Known rows, with every step that occurs:
gurot > ruvin > tadig > zoviz > zuvos > vokim > rofe: 19, -25, -46, 60, 20, -22, -21, 4, 2, -3, -48, -5, 11, -4, -18, 10, 8, 10, 18, 11, -17, -28, -19, 4, 0, 4, -41, -15, 6, -9, -49, 17, -31, -13, 50, -1
zoviz > zuvos > vokim: 6, -25, -11, 14, -2, 1, -8, 3, -5, 5, -20, 0, 21, -1, -6, -10, 1, 10, -8, -5, -22, -16, -8, 12, -16, -3, -19, -2, 2, -15, -28, -10, -14, -4, 34, 0
tadig > zoviz > zuvos > vokim > rofe: 10, 9, -33, 37, 6, -30, -6, 9, 6, -8, -32, 3, 16, -20, -19, 1, 26, 14, -1, 0, -25, -30, -16, 25, -7, 1, -26, -6, 3, -15, -58, 6, -27, -4, 40, -6
zoviz > tadig > ruvin: 17, 8, -31, 1, 3, -19, 9, 4, -14, -3, -24, 11, 4, -1, -10, -7, -15, 9, -8, 14, 1, 7, -17, 2, -9, 9, -7, 11, -11, -26, -9, -6, -11, -11, 2, -26
fulin > fipid > zusa: 17, -12, 20, 7, 14, 39, -8, -10, 0, 16, -14, 10, -28, 9, -28, -7, -4, 27, -16, -28, -4, -15, 11, 6, -4, 0, -8, -11, -21, -15, -8, -1, 6, 28, 11, -2
fipid > fulin > vokim: 4, -18, 8, 15, 2, 31, -8, -23, -3, 17, 11, 30, 3, 0, -10, -4, 2, 3, -25, -15, 8, 2, -3, -3, -17, -6, -16, -1, -15, -26, -23, -39, -3, 31, 15, 12
ruvin > tadig > zoviz: 19, -12, -16, 20, 21, -4, 17, 9, -10, 8, -17, 10, -12, -5, -15, 2, -19, -6, 2, 17, 4, 0, -15, -9, 10, 0, -24, 4, -2, -16, -6, 7, 5, -4, 34, -23
vafo > fulin > vokim > rofe: -9, 8, 4, 6, 4, 13, -30, -13, 16, -5, -1, 3, 1, -2, 15, 4, 13, 17, -30, -23, -1, -2, -15, 4, -11, 10, -12, -1, -15, -14, -40, 0, -10, 16, 13, 3
vokim > rofe: 3, 13, -12, 8, 18, 12, -3, -12, 15, -5, -5, 5, -4, -15, -10, 16, 9, 29, -11, 5, 8, -7, -3, 20, -3, 1, 0, 15, -14, -7, -22, 4, -2, 13, 10, -6
vafo > fulin > vokim > zuvos > ruvin: -1, -16, -4, 1, 3, 24, -20, 0, 7, -14, -3, -3, -1, 3, 17, 5, -6, 12, -17, -23, -6, -12, -8, -21, -23, -6, -14, -6, -28, -13, -35, -16, -34, 11, 15, 8
vokim > zuvos: 13, 2, -7, 3, 12, 15, -3, -8, 13, -2, 5, 4, 0, -7, -7, 11, -6, 11, -10, 4, 12, -12, 3, 6, -10, -4, -8, 7, -24, -4, -13, -5, -4, 5, 13, 3
vafo > fulin > fipid: 18, -19, 21, 0, 13, 18, -6, 0, -3, 10, -12, -9, -18, 7, 6, -8, -16, -3, -32, -33, -23, 3, -2, 5, -27, 9, -18, -9, -13, -23, -10, -11, -1, 11, -2, -19
gurot > ruvin > tadig > zoviz > zuvos: 31, -32, -16, 42, 23, -12, -5, 8, -5, 10, -40, -15, 0, -1, -20, 3, -26, -20, 13, 16, -4, -7, -12, -5, -3, 8, -54, -16, -4, -16, -23, 7, -19, -10, 31, -12
rofe > vokim > zuvos > zoviz > tadig: 11, -16, -43, 16, -6, -3, 2, 11, -16, -23, -27, 13, 7, 5, -18, -7, -24, 16, -17, 33, 9, -12, 3, -13, 5, -23, 6, 15, -24, -13, -26, -8, -14, -23, 37, 4
zuvos > vokim > rofe: 2, 1, -24, 15, 11, 8, -13, -5, 9, -5, -13, 15, 8, -9, -7, 9, 20, 42, -2, 0, -11, -19, -9, 16, -4, -9, 7, 13, -5, -6, -32, 0, -10, 5, 28, 0
vafo > fulin > fipid > zusa: 16, -18, 36, -1, 8, 38, -25, -7, -3, 14, -23, -8, -28, 13, -15, -13, -2, 13, -22, -44, -26, -5, 3, 4, -18, 2, -14, -23, -25, -17, -14, -3, 2, 20, 8, -13
zuvos > ruvin: 12, -20, -7, -5, 18, 25, 12, 6, -7, -4, -18, -3, -8, -14, -12, 7, -19, 27, 6, 7, -5, -3, -1, -2, -13, -16, 0, 13, -15, -14, -8, -16, -21, 11, 9, -15
gurot > ruvin: 30, -21, 7, 7, 22, 22, -19, -1, 4, 10, -27, -9, -5, -1, -14, 8, -23, 14, 12, 5, 1, -5, 3, 6, -17, -8, -14, 3, -17, -9, -12, -11, -18, 6, 6, -4
fipid > zusa: 7, -4, 17, -6, 10, 39, -15, -10, 0, 10, -18, 5, -13, 0, -28, -2, 0, 26, 0, -6, 0, -7, 5, 10, -1, -11, -3, -2, -25, -9, -11, -3, 2, 17, 23, -4
gurot > ruvin > tadig > zoviz: 36, -28, -14, 32, 31, 2, -4, 11, -6, 12, -35, -4, -14, -1, -19, 7, -28, -5, 21, 17, 2, -5, -10, -11, 1, -4, -34, -6, -7, -13, -12, 5, -14, -5, 28, -17
zoviz > tadig: 8, -5, -9, 2, 5, 9, 12, -6, -15, 5, -18, 10, 4, 1, -12, -2, -24, 1, -19, 22, 1, 1, -10, 3, -4, -1, -7, 8, -13, -20, 0, -10, -1, -16, 18, -11
rofe > vokim: 13, -11, -3, 5, 14, 14, -5, 11, 1, 2, -9, 13, 2, -5, -3, -11, -6, 17, -3, 12, 9, 4, 13, 9, -2, -14, 5, 16, -9, -20, -22, -9, 10, 11, 25, -13
gurot > ruvin > tadig > zoviz > zuvos > vokim: 29, -45, -29, 48, 14, -16, -15, 14, -11, 10, -49, -7, 11, 5, -17, -5, -15, -7, 21, 11, -23, -21, -16, -8, -7, -2, -48, -19, 6, -15, -32, 4, -28, -19, 51, -6
vokim > fulin > vafo: 27, -14, 6, 28, 12, 20, 27, -5, 6, 22, 5, -2, 15, -14, -19, -7, -21, 3, -17, -11, -5, 12, 1, 6, -24, -10, 7, -2, 9, -22, -19, -24, -3, 8, -1, -10
zoviz > tadig > ruvin > gurot: 26, 16, -40, 16, 9, -33, -2, 21, -10, -6, -31, 3, 1, 10, 4, -18, -17, 14, -14, 21, 5, 0, -28, 2, -9, 16, -7, 16, -20, -32, -3, -5, 7, -10, 3, -28
zuvos > vokim > fulin > fipid: 19, -21, -9, 31, 14, 13, 15, 2, 4, 18, -2, 14, 5, -8, -13, -6, -1, 19, -20, -29, -17, -6, -10, 15, -30, -11, 5, 4, 4, -23, -28, -27, -19, 8, 17, 8
tadig > zoviz > zuvos > vokim: 19, -13, -19, 26, 0, -24, 2, 18, -9, 4, -36, 3, 15, -11, -17, -14, 2, -4, 3, -1, -30, -24, -15, 12, -11, -5, -33, -10, 4, -20, -41, -5, -23, -7, 43, -10
fulin > vafo: 26, -20, 7, 13, 8, 22, 16, -3, -5, 17, -5, 1, 4, 5, -9, -12, -26, 9, -14, -8, -6, -1, 9, -7, -8, -2, -2, -6, 9, -17, -3, -10, 11, 15, 2, -21
tadig > zoviz > zuvos: 20, 1, -5, 18, 6, -20, 10, 10, -3, 4, -27, -6, 4, -19, -21, -7, -8, -15, -6, 2, -12, -12, -10, 16, -10, 5, -40, -7, -5, -21, -31, -3, -15, -1, 24, -16
gurot > ruvin > zuvos > vokim > fulin > vafo: 42, -46, -17, 61, 14, 16, -5, 3, -1, 25, -9, -26, 33, 0, -25, -21, -22, 12, 15, -11, -28, -1, -1, -4, -32, -11, -7, -12, 24, -16, -34, -10, -10, -11, 16, -2

Rows:
31, -4, -25, 34, 17, -27, 9, 35, -7, -10, -45, -20, -5, -14, -11, -13, -15, 3, 2, 14, -17, -21, -19, 8, -14, 1, -32, 1, -19, -28, -27, -7, -19, 3, 21, -24
tadig > zoviz > zuvos > ruvin > gurot
11, -30, -31, 39, 6, -20, 8, 14, -16, 6, -29, 6, 11, 0, -13, -10, -5, -7, 2, 9, -21, -17, -21, -5, 3, 1, -38, -9, 10, -18, -28, 5, -9, -16, 58, -14
ruvin > tadig > zoviz > zuvos > vokim
27, -25, -5, 22, 23, 17, -20, -1, 0, 11, -11, -26, 2, -3, -18, -4, -26, 9, 14, 10, 0, 0, 2, 1, -14, 3, -27, 3, -8, -9, -11, 8, 2, -7, 10, -10
gurot > ruvin > zuvos
21, -40, -7, 21, 27, 26, -14, -6, -3, 13, -20, -4, -9, 9, -9, 11, -31, 8, 11, 17, 12, 2, -4, -12, -3, -2, -20, 2, -10, -8, 3, 0, -3, -3, 21, -6
gurot > ruvin > tadig
27, 10, -65, 19, -3, -41, -3, 25, -13, -31, -38, -3, -2, 10, -6, -11, -22, 24, -15, 23, 8, -18, -27, -14, -7, 2, -2, 19, -37, -16, -12, -5, -13, -21, 7, -11
vokim > zuvos > zoviz > tadig > ruvin > gurot
0, -3, -36, 30, 12, 1, -13, -4, 5, -5, 0, -4, 16, -9, -10, -3, 17, 39, 1, 6, -13, -14, -11, 13, -2, 3, -4, 15, 5, -6, -31, 19, 9, -7, 32, -7
ruvin > zuvos > vokim > rofe
-5, -4, -27, 27, 2, -5, -14, -6, 9, -7, -18, 0, 20, -10, -7, 3, 24, 28, -10, -1, -16, -22, -11, 23, -10, 3, -13, 3, 0, -10, -45, 3, -18, 0, 31, 6
zoviz > zuvos > vokim > rofe
37, -46, -31, 77, 22, -17, 6, 10, -2, 21, -36, -7, 8, -4, -26, -4, -13, -16, 2, -16, -26, -16, -21, 4, -27, 2, -46, -23, 11, -26, -44, -9, -38, -13, 36, 7
gurot > ruvin > tadig > zoviz > zuvos > vokim > fulin > fipid
-3, -42, -24, 21, 14, 15, 19, 0, -14, -3, -19, -11, -1, -3, -9, 5, -27, 6, -2, 15, -2, 1, -9, -13, -4, 2, -27, 4, -6, -18, -8, -2, -11, -4, 29, -13
zoviz > zuvos > ruvin > tadig
35, -39, -20, 56, 22, 10, -9, 5, 6, 22, -7, -16, 10, -5, -23, -12, -14, 16, 3, -21, -22, -6, -7, 9, -36, -3, -17, -4, 8, -19, -33, -10, -17, -8, 15, 8
gurot > ruvin > zuvos > vokim > fulin > fipid
15, -7, -47, -1, -7, -23, 15, 13, -29, -20, -41, 5, -3, -2, -24, -10, -31, 22, -9, 17, -7, 1, -20, -13, -8, -4, -3, 17, -13, -19, -12, -11, -25, -15, 4, -23
zuvos > zoviz > tadig > ruvin
13, -25, -14, 42, 4, 0, 13, 0, 5, 16, -7, 2, 17, -10, -15, -10, 2, 4, -27, -31, -25, -11, -12, 21, -37, 1, -17, -8, 7, -26, -40, -23, -24, 2, 19, 13
zoviz > zuvos > vokim > fulin > fipid
29, -40, -21, 18, 12, 14, -14, 8, -15, -5, -30, -31, -4, -5, -32, -7, -43, 23, 15, 12, -9, -6, -4, -13, -12, -11, -21, 7, -8, -2, -13, 4, -12, -12, 11, -8
gurot > ruvin > zuvos > zoviz
18, 1, -58, 5, -8, -26, 10, 10, -17, -28, -31, 5, 3, -1, -21, -1, -23, 21, -10, 15, 3, -11, -17, -15, -9, -4, -4, 12, -26, -10, -19, -7, -31, -19, 7, -9
vokim > zuvos > zoviz > tadig > ruvin
12, -24, -32, 57, 9, -24, 19, 11, -5, 11, -19, 4, 21, -15, -23, -5, -1, -15, -3, 4, -19, -1, -30, 8, -12, -7, -30, -5, 11, -23, -42, -8, -26, -21, 53, -2
ruvin > tadig > zoviz > zuvos > vokim > fulin
7, -10, -4, 21, 2, 27, -13, -26, 10, 8, 21, 31, 9, 1, -7, 4, 11, -1, -27, -15, 18, -10, 2, -5, -19, -5, -18, -4, -25, -15, -30, -36, -10, 26, 15, 29
fipid > fulin > vokim > zuvos
27, 1, -55, 14, -1, -38, 4, 29, -25, -22, -49, -3, -7, 10, -10, -21, -33, 25, -12, 23, -3, -4, -32, -14, -5, 3, -1, 21, -23, -24, -5, -9, -8, -15, 6, -26
zuvos > zoviz > tadig > ruvin > gurot
19, 4, -30, 9, 13, -14, 3, 10, -2, -2, 2, -11, 5, -12, -12, -17, -8, 19, 8, 2, 1, 11, -10, 3, -13, 17, -18, 15, -2, -19, -15, 11, 12, 2, 0, -31
tadig > ruvin > zuvos
1, -13, 21, -5, 1, 20, -26, -5, 1, 7, -3, 2, -2, 8, 17, -9, -10, 0, -28, -25, -6, 3, -14, -9, -16, 4, -19, -5, -13, -20, -26, -13, -8, 12, 15, -3
vafo > fulin > vokim
19, -12, -17, 18, 13, -12, 19, 17, -10, -7, -39, -10, 0, -26, -25, -1, -16, -1, 8, 6, -21, -15, -7, 9, -16, -7, -33, -5, -8, -23, -34, -9, -36, 4, 21, -22
tadig > zoviz > zuvos > ruvin
31, -38, -6, 54, 19, 31, -27, -4, 4, 24, -18, -14, 2, 3, -43, -14, 0, 29, 13, -31, -27, -15, -2, 8, -29, -10, -14, -17, -6, -14, -37, -2, -16, 3, 25, 17
gurot > ruvin > zuvos > vokim > fulin > fipid > zusa
13, -16, -18, 32, 13, -18, 16, 8, -9, 6, -20, -3, 0, -8, -17, -3, -16, -21, -6, 15, -2, -2, -15, -1, 4, 12, -46, -7, 1, -20, -18, 9, 0, -11, 38, -19
ruvin > tadig > zoviz > zuvos
27, -39, -19, 27, 17, 13, -29, 7, -8, 10, -21, -18, 13, 4, -14, -11, -15, 23, 24, 4, -20, -14, -5, -1, -17, -7, -18, 1, 2, -6, -21, 4, -7, -13, 30, -4
gurot > ruvin > zuvos > vokim
5, -23, -35, 14, -7, -4, 15, 5, -34, -10, -20, -13, 2, 1, -31, -17, -45, 10, -15, 30, -8, -2, -18, -14, 2, -4, -14, 16, -6, -15, -1, 6, 3, -34, 26, -15
ruvin > zuvos > zoviz > tadig
28, -31, -21, 45, 20, 11, -18, 5, 5, 15, -10, -19, 24, -13, -25, -5, -10, 17, 21, 1, -20, 0, -13, 12, -33, -15, -10, 5, 4, -12, -35, -10, -21, -17, 26, 7
gurot > ruvin > zuvos > vokim > fulin
8, 11, -58, 29, 11, -24, -14, 7, 5, -13, -6, -3, 17, -13, -10, -10, 26, 47, 12, -3, -13, -8, -16, 11, -8, 13, -6, 17, 7, -11, -41, 21, -1, 1, 15, -20
tadig > ruvin > zuvos > vokim > rofe
-2, -12, -37, 11, -14, 3, -1, -8, -13, -17, -10, 19, 4, 14, -9, -2, -28, 12, -33, 10, 15, -24, -15, -30, 2, -7, -12, 6, -22, -12, -22, -10, -24, -14, 29, 24
fulin > vokim > zuvos > zoviz > tadig
24, -5, -28, 20, 22, 7, -4, 17, 9, -15, -17, -11, -7, -1, 5, 5, -13, 28, -2, 14, 9, -23, -7, -2, -14, -10, -1, 15, -37, -10, -9, -10, -8, 8, 13, -3
vokim > zuvos > ruvin > gurot
-8, 13, -12, 14, 8, 13, -14, -16, 19, -2, 10, 20, 0, -5, 3, 8, 13, 32, -24, -10, 20, -14, -8, 3, 1, 10, -7, 12, -11, -13, -36, 1, -4, 24, 14, 14
fulin > vokim > rofe
16, -26, -27, 22, 26, 3, 28, 17, -19, -5, -29, 4, -17, -12, -20, 7, -25, 7, 13, 20, -4, -3, -12, -16, 5, -10, -21, 7, -7, -18, -9, 0, -17, 0, 33, -28
zuvos > ruvin > tadig > zoviz
9, -19, -24, 0, -7, 2, 16, 4, -29, -10, -35, 3, -2, 2, -26, -4, -40, 13, -19, 25, -7, -4, -14, -13, -1, -16, -3, 15, -14, -13, -3, -13, -16, -21, 20, -9
zuvos > zoviz > tadig
13, -8, -56, 22, -4, -27, 0, 12, -24, -4, -19, 4, 23, 5, -10, -26, -7, 20, 4, 13, -20, -2, -23, -6, -9, 11, -13, 10, 9, -25, -18, 9, 0, -28, 25, -24
zoviz > tadig > ruvin > zuvos > vokim
34, -20, -17, 56, 0, -22, 25, 14, -4, 19, -24, -4, 33, -16, -28, -23, -4, -14, -6, -20, -37, -13, -11, 10, -28, -11, -18, -22, 25, -28, -55, -21, -28, -4, 29, -8
tadig > zoviz > zuvos > vokim > fulin > vafo
24, -7, -36, 27, 24, 3, -13, 31, 11, -19, -19, -1, 0, 0, 10, -5, -6, 32, 3, 22, 15, -18, 6, 0, -8, -17, 10, 22, -34, -18, -25, -10, -1, 10, 27, -4
rofe > vokim > zuvos > ruvin > gurot
32, -32, 12, 25, 6, 34, 16, -17, -13, 26, -2, 11, 8, 1, -24, -13, -13, -4, -18, -13, -12, 8, 15, -3, -22, -11, -5, -13, 4, -22, -10, -39, 10, 24, -1, -15
fipid > fulin > vafo
20, -31, -10, 46, -3, 4, 18, -2, 1, 20, -8, -5, 39, -6, -17, -19, -8, -1, -16, -20, -28, -4, -6, 8, -31, -9, -4, -15, 23, -25, -41, -26, -17, -2, 21, 1
zoviz > zuvos > vokim > fulin > vafo
-10, -36, -16, 14, 8, 26, -15, -3, 0, -10, 4, 0, -5, 15, 22, 8, -14, 6, -17, -12, 6, -5, -14, -39, -6, -1, -22, -5, -21, -13, -21, -4, -21, 3, 30, 4
vafo > fulin > vokim > zuvos > ruvin > tadig
1, 1, -8, 8, 3, 18, -12, -11, 19, 1, 16, 19, 3, 4, 6, 5, -2, 11, -23, -11, 25, -20, -3, -10, -7, 3, -13, 2, -21, -9, -26, -7, -6, 16, 20, 23
fulin > vokim > zuvos
-4, -40, -28, 36, 10, 38, 3, -22, -5, -1, 15, 28, -1, 4, -6, 13, -4, 9, -14, -1, 21, -6, -4, -33, -8, -9, -19, -1, -23, -18, -21, -30, -18, 20, 29, 21
fipid > fulin > vokim > zuvos > ruvin > tadig
6, -23, -22, 26, 11, 1, -6, 10, -3, -13, -12, 3, -9, 2, 11, 6, -12, -7, -7, -11, -4, -12, -20, -35, -5, -2, -34, -14, -18, -16, -35, 1, -31, 0, 38, -6
vafo > fulin > vokim > zuvos > ruvin > tadig > zoviz
